Known rows, with every way that one mark hangs from another:
q668(q5 q327(q277 q408)): -1.030  -1.165  0.808  0.277  2.356  -1.019  0.262  -0.736  -0.031  1.168  1.947  0.266  -1.041  -2.683  -1.018  -2.311  0.333  1.510  1.736  -2.260  2.157  -1.358  -0.111  -3.318  -1.486  -1.434
q425(q327(q408(q5 q58))): 0.506  0.531  0.815  -1.407  -0.610  -2.908  1.238  0.699  -1.759  2.544  0.346  -1.725  -1.039  -0.780  -2.589  0.043  0.055  -2.471  -1.541  -1.830  -1.079  -1.528  -0.222  -0.950  -0.942  2.852
q425(q327(q408 q668(q5))): 0.355  0.759  1.510  0.314  0.611  -0.577  0.462  2.393  0.055  -0.458  0.276  -2.708  -2.174  -2.124  -2.990  1.162  0.076  -1.564  0.918  -0.882  -0.277  3.532  -1.740  -2.409  0.657  -1.481
q58(q408(q5 q327(q277))): 1.624  -1.787  -0.308  1.494  -1.591  -2.673  0.059  0.345  -2.176  -1.037  2.102  2.863  -2.615  1.058  1.872  -2.194  0.853  0.836  1.678  -1.830  -0.980  -2.596  -1.028  -1.083  -1.161  3.871
q277(q58 q327): -0.379  0.351  0.297  1.481  -0.087  2.018  -1.699  -2.841  0.880  -2.992  -0.643  -1.559  1.934  0.423  0.200  0.267  -0.517  0.059  -0.476  -1.996  -1.864  1.275  -1.078  0.278  0.440  1.958
q58(q277(q327(q408(q5)))): -2.534  -1.127  -1.270  2.407  0.582  -0.577  1.745  -0.808  -1.069  -1.838  1.609  -0.878  0.566  -0.184  -2.191  -0.982  -2.293  0.263  -0.257  -0.520  -2.320  0.358  1.451  -2.247  -0.947  4.737
q668(q327(q277)): 0.503  -0.974  1.687  -0.189  -0.205  -1.775  -1.964  -2.070  0.653  -0.393  1.411  0.921  -0.644  -0.569  0.835  -1.754  0.980  1.064  1.257  -2.799  1.646  -2.148  -1.315  -1.528  -1.730  1.406
q408(q5 q58 q327(q425 q668)): 1.855  -0.464  1.322  -0.097  -1.910  -0.688  -0.720  -0.217  -0.708  0.504  2.011  -1.343  -0.900  2.093  -2.645  2.203  -1.044  -0.895  -0.325  0.609  -1.412  -1.582  0.325  0.039  -0.048  4.656
q327(q408(q58(q277)) q668): -1.340  1.230  -0.198  1.220  -0.938  -0.389  0.160  -1.690  0.698  -0.739  0.638  -2.762  2.122  -1.311  -3.997  2.501  0.430  -0.051  0.670  0.802  -1.591  -0.207  -0.259  -1.364  1.530  1.155
q58(q277(q327(q425)) q408(q5)): -2.196  -0.454  -0.996  1.325  -1.340  1.121  -0.305  -1.502  1.648  -4.977  3.358  1.646  0.638  2.417  -1.541  -0.878  -2.846  0.785  -0.741  1.289  -1.453  -0.376  1.692  -5.217  -1.312  5.220
q5(q668(q327(q277))): 0.281  0.095  0.568  0.245  -0.106  -0.279  -2.521  -2.613  0.872  0.047  -1.224  1.722  -0.188  0.095  1.027  0.267  1.267  1.590  0.663  -3.028  1.101  -2.340  -0.910  -0.189  -2.113  1.583
q5(q668): -0.081  2.128  -0.327  0.150  -0.568  1.064  -2.378  -1.072  0.988  -1.254  -1.945  -0.584  -0.214  0.151  1.081  1.395  -0.177  0.115  0.271  -1.987  -1.015  0.185  -1.309  -0.250  0.050  1.370
q408(q58(q277) q327): 0.370  0.220  -1.768  -0.445  -2.238  -0.959  -1.208  -1.287  -0.734  -1.462  0.221  -2.819  0.438  -0.467  -0.710  0.072  0.263  2.064  0.065  0.576  -1.178  0.161  -0.234  -0.885  1.384  2.415
q327(q277 q408(q5 q58)): -0.873  -1.036  0.778  0.481  0.655  -2.510  1.076  -0.502  -2.679  2.593  1.572  -0.498  0.337  -0.737  -1.179  -0.531  0.847  -1.034  -0.286  -2.026  -0.857  -4.744  0.319  -0.402  -1.590  3.118
q425(q327(q408)): 1.067  0.330  1.437  -1.199  0.526  -1.387  0.981  1.957  -1.368  0.582  -0.470  -1.293  -0.855  -2.514  0.080  -0.826  -0.262  -1.448  -0.424  -1.963  -0.901  0.865  -1.797  -2.083  -0.384  0.868
q58(q277(q327(q408))): -2.584  -0.891  -1.149  1.935  0.802  1.133  1.136  -0.546  -0.538  -2.222  0.778  -1.407  2.329  -1.440  -1.073  -0.806  -1.776  1.296  -0.462  -0.061  -1.805  1.243  0.151  -2.552  -0.356  2.323
q408(q327(q277(q58) q425)): 2.355  -1.244  1.609  -0.385  1.074  0.326  -0.619  -0.336  -2.433  -1.683  -0.626  -0.323  1.003  -0.510  2.447  0.371  0.674  0.716  -0.138  -1.903  -1.321  -2.032  -0.130  -0.362  -0.253  4.121
q425(q327): 1.484  0.968  1.485  -1.810  -1.201  -1.266  -1.805  1.096  0.059  -1.360  -0.342  -1.844  -1.807  -0.808  0.927  -0.735  0.328  -1.521  -0.126  -1.774  -0.327  1.565  -2.101  -1.615  -0.071  1.266
q327(q408 q425): -0.113  -0.062  1.448  -0.845  2.082  1.078  0.827  0.930  -0.664  0.538  1.206  -0.793  1.322  -1.703  -0.036  -0.798  -2.202  -0.731  -0.377  -0.787  -0.810  -0.881  -0.026  -3.234  -0.408  1.456
q425(q327(q277)): 1.505  -0.359  2.242  -1.463  -0.655  -2.110  -1.420  1.767  -1.518  -1.359  -0.355  -0.854  -1.382  -1.230  2.052  -0.983  1.959  -0.801  -0.221  -2.298  0.393  -0.576  -2.167  -1.388  -1.494  2.048
q277(q327): -0.673  -0.674  0.140  1.020  -0.554  1.599  -1.639  -0.595  0.417  -2.248  0.961  -1.203  0.481  0.596  0.516  -1.357  -1.467  0.579  -0.536  -0.979  -1.071  1.370  -1.414  -1.026  -0.769  1.534
q668(q5 q327(q277 q408 q425)): -0.963  -1.572  1.625  -0.944  3.387  0.175  0.557  0.012  0.070  1.401  2.587  0.506  0.030  -2.119  -0.906  -1.978  -0.860  1.305  0.625  -1.600  2.557  -2.108  0.828  -4.953  -2.107  -0.282
q5(q668(q327(q408(q58)))): -0.758  1.249  -0.399  -0.168  -0.015  0.734  -0.370  -3.599  1.327  3.729  -1.508  0.237  1.971  -0.843  -2.467  0.890  -0.091  1.315  -1.152  -1.860  0.308  -2.169  -0.473  -0.142  -0.927  -0.276
q408(q5): 0.173  0.771  0.587  0.127  -1.095  -1.957  -1.343  -0.994  -0.055  -0.995  1.651  -0.761  -2.432  0.716  -0.326  -0.725  -0.823  -1.740  1.200  -2.121  -0.973  -0.455  -0.296  -1.062  -0.188  3.774

Rows:
-1.918  -0.620  -0.871  2.768  0.913  1.431  1.316  -0.506  -1.381  0.638  -1.234  0.596  0.418  0.848  -1.202  0.648  -2.172  -0.295  -1.343  -1.997  -2.618  -0.414  0.136  0.363  -2.040  3.512 | q277(q327(q408(q5(q668))))
1.195  0.166  -0.711  2.080  -2.134  0.613  -1.387  0.225  0.959  -2.906  2.243  0.082  -2.944  0.396  -1.593  0.232  -0.127  1.538  2.671  0.353  -0.193  2.934  -2.422  -2.101  1.730  -1.578 | q58(q408(q327(q668(q5))))
-2.581  1.522  -1.010  1.219  -0.195  0.236  -0.015  -1.177  1.155  -1.033  1.492  -3.987  0.612  -1.705  -5.188  2.221  0.325  0.670  1.015  1.263  -0.249  1.363  0.526  -2.853  1.878  -1.132 | q327(q408(q58(q277)) q668(q5))
-1.018  0.421  1.374  1.699  0.817  4.116  -1.973  -1.506  2.161  -4.143  0.893  -2.609  1.254  1.152  -2.843  2.482  -1.375  0.115  -0.383  0.220  -0.977  2.814  -0.024  -1.708  0.802  0.690 | q277(q58 q327(q425 q668(q5)))
0.151  0.086  2.107  1.705  0.124  3.422  -1.589  -2.317  1.803  -3.605  0.156  -1.320  2.810  1.544  -1.651  2.836  -1.308  -0.465  -0.771  -0.235  -2.152  1.192  -0.558  -0.431  0.253  2.885 | q277(q58 q327(q425 q668))
0.673  0.264  2.486  -0.747  1.421  0.635  -1.560  -1.418  -0.301  -2.315  0.002  -0.628  1.789  -0.523  1.631  0.842  0.964  -0.522  0.004  -2.052  -0.734  -2.530  -0.009  -1.610  -0.380  3.277 | q327(q277(q58) q425)
0.283  -0.586  2.109  0.566  1.064  -1.461  0.761  3.281  -1.678  -0.393  0.380  -1.806  -1.899  -2.398  -1.617  0.985  1.639  -0.927  1.126  -1.180  0.376  1.125  -1.935  -2.206  -0.812  -0.899 | q425(q327(q277 q408 q668(q5)))
-0.326  0.195  1.104  -1.636  1.083  1.094  0.534  -0.081  -0.381  2.141  1.167  -1.862  2.432  -1.406  -1.622  -0.022  -1.712  -0.545  -1.920  -0.013  -0.635  -2.385  0.198  -2.756  -0.176  0.884 | q327(q408(q58) q425)
1.491  -0.174  -0.660  -0.445  -2.372  -1.980  -0.771  -0.968  -1.625  1.035  1.126  -1.607  -1.791  1.093  -0.802  -0.504  -0.354  -0.023  -0.185  -1.112  -1.236  -1.586  0.050  0.579  0.014  3.876 | q408(q5 q58 q327)
-0.166  0.337  2.007  0.429  0.066  -0.368  0.924  -0.550  -0.129  1.895  2.228  -1.352  0.765  0.441  -4.165  2.252  -1.597  -2.219  -0.697  0.001  -1.387  -2.678  0.658  -1.246  -0.343  3.119 | q327(q408(q5 q58) q425 q668)
1.126  -0.802  2.611  -0.063  -0.424  -1.792  0.513  1.493  -2.037  1.726  -0.414  -1.739  0.825  -1.516  -1.991  1.721  2.419  -1.331  -1.001  -0.974  -0.639  -1.847  -2.384  0.094  -0.996  0.599 | q425(q327(q277 q408(q58) q668))
1.807  0.706  1.708  -0.257  -1.152  -0.975  -1.319  -0.935  -0.083  -3.156  -0.862  1.283  -0.152  -0.628  1.705  0.078  3.020  -0.851  0.180  -2.547  -0.771  -1.091  -2.345  -1.658  -0.110  1.421 | q425(q327(q277(q58(q408))))
-1.394  1.643  -1.417  1.154  -2.499  -1.855  -0.943  -2.152  1.769  -4.235  2.393  0.961  -1.682  0.936  -1.346  -0.621  -0.441  -0.248  1.924  -0.437  -0.971  -0.247  0.536  -3.694  0.782  3.899 | q58(q277 q408(q5))
-0.462  -0.751  1.981  2.598  1.954  3.596  0.886  -1.380  0.327  -1.331  0.127  -1.042  3.774  -0.150  -2.398  2.652  -1.826  -0.594  -1.134  -0.675  -2.835  0.669  -0.370  -0.594  -0.198  2.128 | q277(q58 q327(q408 q425 q668))
2.182  -0.365  1.025  -0.449  -1.783  0.993  -1.355  0.076  -0.294  0.021  1.117  -2.124  0.799  1.020  -1.680  1.976  -0.803  0.646  -0.824  1.150  -0.973  -0.478  -1.077  -0.128  0.529  1.977 | q408(q58 q327(q425 q668))
1.540  -1.118  2.878  0.771  0.445  -1.967  0.808  2.555  -2.279  0.234  -0.110  -0.675  -0.525  -1.819  -0.507  1.222  1.732  -1.608  0.321  -1.874  -0.999  -0.444  -2.775  -0.636  -1.451  1.022 | q425(q327(q277 q408 q668))
-0.545  2.182  -1.160  1.321  -1.974  -0.074  -1.509  -1.856  1.727  -1.751  -0.194  2.459  -1.704  1.911  -0.106  0.882  -0.420  -0.339  0.697  -1.924  -1.196  -1.018  -0.584  -1.180  -0.498  2.873 | q58(q408(q5(q668)))
-0.396  -1.371  1.937  -1.117  1.807  0.273  0.745  0.609  -2.001  2.113  1.167  -0.799  2.853  -1.627  -0.118  -0.402  -0.013  0.005  -1.616  -0.244  -0.259  -4.731  0.191  -2.370  -1.484  1.640 | q327(q277 q408(q58) q425)
1.702  -1.914  0.230  -0.008  -1.614  -3.056  -0.555  -0.152  -3.364  1.243  1.140  -0.803  -1.607  0.815  0.518  -0.875  1.226  0.415  -0.084  -1.588  -0.668  -3.672  -0.198  1.143  -1.181  4.570 | q408(q5 q58 q327(q277))
0.158  1.530  0.700  -1.195  0.151  1.672  -2.525  -2.729  2.677  0.091  -0.528  1.001  0.332  0.551  -0.416  0.871  -1.485  1.087  -0.706  -1.562  0.859  -1.138  0.164  -2.267  -1.259  1.980 | q5(q668(q327(q425)))
0.337  0.046  1.193  1.475  -0.850  -2.281  -1.380  -5.230  1.745  -1.524  1.807  4.032  -0.984  1.284  -0.653  -0.820  1.806  -0.172  1.914  -3.611  0.559  -3.757  -0.041  -1.328  -0.880  3.330 | q668(q327(q277(q58(q408(q5)))))
2.129  -2.293  1.329  -0.931  0.518  -0.332  -0.595  2.050  -2.897  -0.799  0.967  0.051  -0.299  -0.504  2.757  -1.244  -0.358  1.366  -0.045  -0.882  -0.290  -1.966  -0.625  -1.541  -1.547  3.339 | q408(q327(q277 q425))
-1.178  0.258  0.881  -1.798  1.683  1.164  -0.125  -1.919  1.778  2.684  2.371  -1.352  0.887  -1.622  -3.873  -0.993  -1.727  1.160  -0.846  -0.187  2.239  -1.505  1.396  -4.443  -0.686  -1.601 | q668(q5 q327(q408(q58) q425))
-0.070  0.127  2.061  -1.042  2.015  0.654  -2.103  -2.959  1.890  -1.563  1.168  -0.202  0.008  -0.735  -0.692  -0.005  0.569  0.913  0.737  -2.018  2.212  -1.499  1.036  -3.393  -0.550  0.753 | q668(q5 q327(q277(q58) q425))
-0.928  1.266  -0.511  1.405  0.857  -0.537  0.913  -0.510  -1.013  1.401  -1.164  0.406  -0.840  -0.250  -0.805  1.185  -1.048  -1.125  0.114  -2.810  -2.087  -1.056  0.017  -0.060  -0.933  3.177 | q327(q408(q5(q668)))
0.348  -0.449  3.132  1.471  2.347  0.878  0.873  -0.669  -0.983  -0.720  0.016  -0.529  2.676  -1.240  -0.742  2.870  0.760  -1.070  0.347  -1.628  -1.752  -2.187  -0.605  -0.719  -0.065  2.428 | q327(q277(q58) q408 q425 q668)
1.476  -0.244  0.144  0.936  -1.175  1.862  -1.030  1.153  1.121  -2.834  2.890  0.325  -1.897  0.607  -1.551  0.369  -1.417  1.343  1.636  1.291  0.054  2.222  -1.151  -3.867  1.104  -0.649 | q58(q408(q327(q425 q668(q5))))
-0.319  0.653  0.775  -0.539  2.028  1.654  0.048  -1.784  1.351  2.125  -0.962  1.414  1.431  -1.106  -1.175  0.695  -1.994  0.812  -0.866  -1.826  0.199  -1.636  0.346  -2.225  -1.585  1.407 | q5(q668(q327(q408 q425)))
-2.478  1.757  -2.042  1.056  -0.684  -0.690  0.660  -2.257  -0.433  0.606  -1.328  -1.434  1.007  -0.151  -3.025  2.586  -0.069  -0.007  -0.863  -0.730  -2.086  -2.072  1.833  -0.628  -0.077  4.039 | q327(q408(q5(q668) q58(q277)))
-1.907  -0.269  -0.806  0.878  -1.196  2.884  -0.959  -1.273  2.046  -5.520  2.343  0.937  2.327  1.250  -0.701  -1.181  -2.413  1.932  -0.975  1.942  -0.960  0.580  0.454  -5.505  -0.586  2.698 | q58(q277(q327(q425)) q408)
0.082  -1.001  1.766  1.923  0.839  -0.941  0.622  0.887  -1.488  0.262  0.916  -0.100  0.551  -1.639  -0.367  0.973  1.058  -0.535  1.601  -1.608  -1.338  -1.395  -2.129  -0.137  -0.690  0.845 | q327(q277 q408 q668)
-2.663  0.896  -1.406  -0.430  0.417  -0.460  -0.367  -3.359  2.093  0.554  1.747  -2.333  0.549  -2.366  -4.715  -0.705  -0.327  2.057  0.457  0.131  1.778  0.307  1.561  -4.207  0.841  -1.117 | q668(q5 q327(q408(q58(q277))))
-0.330  0.660  1.183  -1.851  0.842  1.054  -2.338  -1.518  2.853  -0.919  2.670  -0.847  -1.381  -0.491  -1.683  -1.428  -1.940  1.084  0.904  -0.589  2.827  0.547  0.656  -4.984  -0.408  -0.402 | q668(q5 q327(q425))
2.276  -1.838  0.432  2.344  -2.281  -0.923  -0.809  0.655  -0.975  -2.239  1.636  2.338  -1.208  0.713  1.063  0.027  1.442  1.616  2.203  -0.511  -1.005  -0.665  -3.043  -0.454  -0.159  1.204 | q58(q408(q327(q277 q668)))
1.326  -1.590  0.305  1.504  -0.484  -0.770  -1.159  1.690  -1.851  -1.627  1.189  -1.468  -2.705  -0.457  -0.005  0.607  1.345  1.374  2.481  -0.797  0.078  1.184  -1.724  -0.573  -0.046  0.306 | q408(q327(q277 q668(q5)))
1.854  -1.824  0.011  -0.434  -1.389  -1.348  -1.150  0.240  -2.810  0.672  0.430  -1.335  0.227  -0.256  1.444  -1.074  1.549  1.589  -0.413  -1.039  -0.227  -2.824  -1.334  0.575  -0.693  2.039 | q408(q58 q327(q277))
-0.781  0.936  -0.202  -1.017  -0.944  -3.270  1.420  -0.254  -1.212  0.598  0.074  -2.539  -0.396  -1.222  -3.273  0.548  0.427  -1.712  -1.285  -0.600  -1.355  -0.803  1.046  -2.481  -0.085  4.050 | q425(q327(q408(q5 q58(q277))))
0.502  -0.173  -0.915  -1.732  -1.310  0.428  -1.038  -0.506  -0.750  -1.641  0.795  -2.710  1.093  -0.139  -0.767  0.313  -0.883  1.926  -1.263  1.532  -0.863  -0.697  1.196  -2.723  0.624  3.788 | q408(q58(q277) q327(q425))
0.422  0.150  -2.139  1.111  -2.684  -2.252  0.030  -1.047  -0.267  -3.464  1.918  1.241  -2.460  1.007  -0.258  -1.128  -0.527  1.191  1.766  -0.131  -1.649  0.234  0.254  -2.745  0.725  4.789 | q58(q277 q408(q5 q327))
-2.163  0.826  -0.906  0.330  -0.553  -2.187  0.969  -1.924  -0.479  0.342  1.344  -2.225  0.598  -0.938  -3.297  0.393  -0.567  -0.558  0.019  -0.495  -1.518  -1.997  1.646  -1.973  0.282  3.914 | q327(q408(q5 q58(q277)))
-2.014  -0.174  -1.928  2.086  -1.995  1.526  -1.259  -2.040  2.036  -5.376  1.752  0.741  1.366  0.964  -0.596  -1.398  -1.212  1.866  0.262  1.094  -1.284  1.546  -0.553  -3.814  0.060  1.811 | q58(q277(q327) q408)
1.366  -1.216  0.413  0.173  0.341  -0.385  -0.153  1.147  -3.284  0.104  -0.888  1.341  -1.507  1.193  1.982  1.058  -0.330  0.620  -0.552  -1.828  -1.345  -3.141  0.585  -0.103  -2.681  6.351 | q408(q5(q668) q327(q277 q425))
1.767  0.560  2.369  -1.076  -0.051  -1.496  -1.416  -0.341  -1.164  -2.229  -1.723  -1.231  -0.353  -1.217  1.810  0.789  2.948  -1.367  -0.099  -3.286  -0.719  -0.675  -1.660  -0.111  -0.359  2.504 | q425(q327(q277(q58)))
-0.462  -0.596  0.926  -0.298  0.476  -1.156  -2.292  -1.631  1.238  -0.711  2.047  -0.065  -2.001  -0.982  -0.280  -2.215  0.777  1.533  1.865  -2.030  2.833  -0.806  -0.453  -3.057  -1.148  -0.758 | q668(q5 q327(q277))
